Every row comes from one small tree of marks. The marks that hang from a mark follow it in brackets, in alphabetical order. Every link used is in the known rows. Which tree was each row made from?
(in the rows, 128 means zero)
Known rows:
R{Y{F L{D Q} P}}: [129 168 144 153 102  94 140 129 121 129 126 121  83 122 138 170  77 118]
D{L{Q}}: [104 174 191 137 112  89 160 108  89 139 110 129 100 113 175 160  88 119]
Y{F P}: [122 154 171 170 116 106 154 134 120 112  97 120  88 136 148 198  66  71]
R{Y}: [ 96 162 197 154 120  98 136 100  97 123 119 141 123 146 165 159 106  91]
Y{F L{D Q} P R}: [152 169 129 150 122 100 145 152 130 116  96 108  52 103 126 161  65 120]
Y{L R}: [116 145 170 156 122 110 142 120 110 105 101 129  86 126 142 138  90  91]
D{L{Y{F P}}}: [120 168 148 160 102 112 187 152 123 119 104 124  55 129 168 185  70  81]
L{D Q Y{F P R}}: [155 183 132 131 142  95 158 168 135 120  96 114  44  99 137 167  71 131]
P{Y{L}}: [ 88 128 182 150 112 109 143  95  99 141  96 122  97 131 160 153  98  98]
L{D}: [118 155 190 140 145 109 126  95  77 123  99 126 103 124 160 152  87 122]
L{Q{P}}: [ 93 164 201 141 124  84 134 102  96 129 122 132 105 104 170 151  89 118]
Q{L{D Y} P}: [101 160 183 152 142 101 115 124  98 119 134 140  72 104 171 121  80 140]
P{Y{F L}}: [ 87 107 168 165  97 108 149 111 109 126 101 109  94 125 165 178  95  90]
R{Y{F L{D Q}}}: [110 140 161 147  98  88 130 116 100 125 140 121 106 112 157 162  94 130]
P{Y}: [ 91 147 195 146 131 101 142  96  95 143  83 124 104 135 167 163 103 102]
D{L{Q Y}}: [104 170 180 124 112  91 172 124  99 138 123 135  84 107 178 158  91 125]

Which tree is each row?
[123 168 160 140 130  94 122 118 102 118 111 121  65  91 148 109  88 147] => Y{L{D Q{P}} R}
[119 148 178 127 126  98 125  98  86 133 123 122  98 104 149 146  81 140] => Y{L{D Q}}
[109 168 180 120 143  91 131 112  91 133 130 132  77  91 170 135  88 155] => L{D Q{P} Y}
[ 94 172 150 158 102  76 170 140 117 136  75 108  56  97 181 143 107 128] => D{L{Q{P{Y{F R}}}}}
[116 176 160 142 125 108 174 143 110 114  96 133  62 122 169 135  99 106] => D{L{Y{R}}}
[121 161 181 109 143  95 138 114  92 137 124 129  92 100 162 156  85 148] => L{D Q Y}
[112 175 169 166 106 111 145 115 120 125 118 139  91 153 138 156  86  72] => R{Y{L P}}
[ 91 178 179 131 111  89 166 121  99 134 128 135  72  99 188 138  91 129] => D{L{Q{P} Y}}
[106 155 179 138 122  96 118  95  88 128 128 124  86  94 156 127  81 144] => Y{L{D Q{P}}}
[134 144 146 166 114 120 139 127 111 110 104 113  69 126 137 174  61  97] => Y{F L{D} P}
[105 123 158 138 108  92 136 111  99 143 104 102  88 100 160 168  90 142] => P{Y{F L{D Q}}}
[ 98 146 159 156  95  87 124 113 100 119 145 123  93 102 168 145  96 136] => R{Y{F L{D Q{P}}}}
[148 175 133 163 143 102 143 182 140 105 102 124  38 115 138 154  66 115] => Q{L{D Y{F P R}}}
[ 91 117 170 148  93  88 153 115 113 141 111 108 100 107 161 182  92 110] => P{Y{F L{Q}}}
[153 191 142 136 139 103 138 134 122 129  92 121  55 109 118 136  71 128] => Y{L{D Q} P R}
[102 154 154 178 134  86 122 146 115 121  82 112  54 104 167 126  97 139] => Q{L{D} P{Y{F R}}}
[ 96 154 161 153 116  73 150 136 123 133  83 108  73  98 169 156 105 121] => L{Q{P{Y{F R}}}}
[ 73 155 197 172 126  88 123 110 105 138 104 133  89 123 175 134  98 115] => Q{L P{Y}}
[125 183 175 124 135  96 162 134 126 140 118 135  80 118 144 178  71 107] => L{Q Y{P}}
[106 169 147 149 101  83 177 161 124 113 116 121  50  89 182 144  93 124] => D{L{Q{P} Y{F R}}}
